Each row was made from one small tree. Brackets hold a mark, then the marks that hang from it, in alphabetical order. Every link used is in the known rows. Write each row's tree.
Known rows
{visanov {favu siben} fuvid gisik}: [  0 -10  30   4  -4   3  -1 -13 -61 -50   5  -1  28  41   7 -16 -29  -5
  18  13   2]
{gisik netut siben {visanov favu fuvid}}: [ 23 -33  -3  10  -8  14  10  -6  38 -22  17  -2 -42   0   9 -25  -7 -16
  -2   0   0]
{visanov fuvid sumaz}: [ -7  35  27 -36  -8   6  -6  -5  -8 -42  30  13  42   7  12   6  13  -1
  46   0  -6]
{sumaz {netut gisik}}: [-11 -18  -6  24  17 -12 -39 -24 -21  26 -12   2  24 -15  22  33  24  -7
  -7  -5  -6]
{visanov favu fuvid {sumaz netut siben}}: [ 11  14  35 -17  -5  -3 -48 -15 -26 -68  33   1  36  29  38 -49  29 -17
  45 -36   3]
{gisik {netut sumaz} {siben favu} {visanov fuvid}}: [ 29   0 -26   4 -13  15  14   1  46  27  28  -4 -59 -14 -23 -23 -31   3
 -14  -1  12]
{sumaz netut}: [ -5 -19 -21  15   6  -8 -53 -23  -7  25 -12   8  30 -10  17  26  -8 -18
  -5 -10  -4]
{visanov fuvid {gisik netut {siben favu}}}: [  3 -14  21 -30  -6   8  10   7   0  22  -9  -9 -14  16 -37  -3 -38  -7
  -2  25   8]
{netut {gisik {siben favu}}}: [ -5  -1  -6  12   5  -3  19  14  -4  41 -27  -2 -16 -13 -33  20  40  11
 -18  14  15]
{sumaz {netut {gisik {visanov fuvid}}} {siben favu}}: [ 16 -13   2   8   2  -1 -32 -27 -15  41   7   3   2  -1 -17 -49  32   6
 -16 -23   5]
{visanov fuvid gisik}: [-16   0  20 -26   1   6   7 -10 -18 -16  -5   8  43  14  -2  12 -46   0
  14  23 -11]
{gisik netut siben}: [  0 -35 -24   6  -3  -4  -1  16  28  29 -25  -2 -20 -19 -15  20 -15 -19
 -18   9  -3]
{fuvid siben}: [ -8 -12 -20   4  -5  -5  -2   8   9  16  35  14  12  -5 -15  13 -10   3
   6  -4 -11]
{visanov {fuvid {siben favu}}}: [  9   5   4  -7 -12  11   0  -7  -4   9  70  16  22   7 -35 -13   2   9
  28   4   7]
{netut {gisik visanov}}: [-11  -3  -9  16  10   1  19  -6   6  16 -12   7  16 -21   5  22  26  11
 -16   9  -9]
{netut {gisik {visanov {fuvid {siben favu}} sumaz}}}: [  2  26  27 -16  -2   7  21  -3  -1   1  45   3  -9   2 -11  -7  49  22
  18  -1  -3]
{favu siben}: [ -6 -14 -21  20  -8  -7 -10  -8 -40  12 -11  14  21   0 -16  11 -10   1
 -12   5  -8]
{visanov favu fuvid {gisik siben} sumaz}: [ -4  24  52 -47  -5   0   8  14 -15 -71  -9 -11 -16  46  19 -12  -7  -7
  38   2   1]
{netut {gisik siben}}: [-16 -11  -6  13   9  -6  20   7  -1  14 -31   3 -14 -17  -6  27  27   9
 -16  15  -5]
{visanov favu}: [  1  -2 -17  29   3  -1 -12   8  -4 -17  -8   5  61  -2  14  15  11 -18
   6   0  19]
{gisik netut siben {visanov sumaz}}: [  7  -8  -7 -27 -11  -1   8  16  50  12 -18  -6 -61  -8  -1   0  -2 -14
 -13  -8 -14]

Which tree is each row?
[ -7  10 -32  26  10  -3  29   4  23   3 -15  -1 -50 -28  18  14  -8  25
 -26  -1 -12] => {netut {gisik siben visanov} sumaz}
[  0 -17 -40  18   0  -5  -1  19  32  20 -15  -5 -26 -27   2  22 -40 -10
 -20   2  -1] => {gisik {netut sumaz} siben}
[  4 -13  15   2   2   4   6   8  -3 -44   2 -17  -9  20  21  -6 -52 -13
  11  11   6] => {visanov favu fuvid {gisik {netut sumaz} siben}}
[ 16  -1 -32  -4 -12   8  18   7  41  48 -24   4 -57  -7 -44 -12  -2   6
 -30   0  12] => {gisik {siben favu} visanov}
[ -3 -18  -5 -20  -2  -4   7  26   9  57 -50 -16 -17   6 -42  18 -36 -13
 -28  19  12] => {visanov {gisik netut {siben favu}}}
[  0  24  47 -62  -7  -5 -35  -8 -33  -7  -1  -7  14  39  -9 -39 -12  -4
  24 -17  -3] => {visanov fuvid gisik {sumaz netut {siben favu}}}
[ 12  17  -8 -24  -9  -3 -28  -6  17  23  -7   2  -6   3  -7 -32  13  -4
  -8 -31  -2] => {gisik {visanov {sumaz netut {siben favu}}}}
[ -5  22 -27  28   9  -6  19  18   2  28 -13  -7 -24 -24 -13  21   9  21
 -20   5  16] => {netut {gisik {siben favu}} sumaz}
[-13  19   9  -7   8  -3  17   3   5   1 -10   2  10 -14  12  21  41  10
  -1   1 -11] => {netut {gisik {visanov sumaz}}}
[ -7  34  54 -41  -1   2  -2   9 -28 -71   6  -9  42  41  27  -3  -3 -11
  47   2   5] => {visanov favu fuvid gisik sumaz}
[  4  16  -8  45   8   4  16 -16 -23 -39  33   2   1  -8  35  -7   4  23
   1  -3  -3] => {netut {gisik {visanov {favu siben} fuvid}} sumaz}
[  3  17  -7  36  10   5  19  -8   2 -38  58   2  -2 -11  35  -5   5  24
  11  -7  -4] => {netut {gisik {visanov favu {fuvid siben}}} sumaz}
[-13 -10  19 -32  -3   5  18  -4  -6 -16 -20   4 -16  18 -10   2 -50   4
   5  22 -15] => {visanov fuvid {gisik siben}}
[-16  12 -27  30  13 -11   7  11 -10   0 -10   2  35 -28  13  -1  -3  19
 -17  -9  -7] => {netut gisik {sumaz siben}}
[  0 -17  -6  19  10  -9 -31 -15 -13  48 -21  -5 -24  -8  -6  19  32  -3
 -18  -5   8] => {sumaz {netut {gisik {siben favu}}}}
[ -4  -2  -4  31  12   2  16  -2   1  -5  -9   1  23 -12  18  13  39   3
  -9   5   3] => {netut {gisik {visanov favu}}}
[ 15  -2  -2  -7  -8  -2 -11  16  28 -15   1  -8  20   0  16 -30  15 -24
   0 -25   1] => {gisik netut {visanov favu {sumaz siben}}}
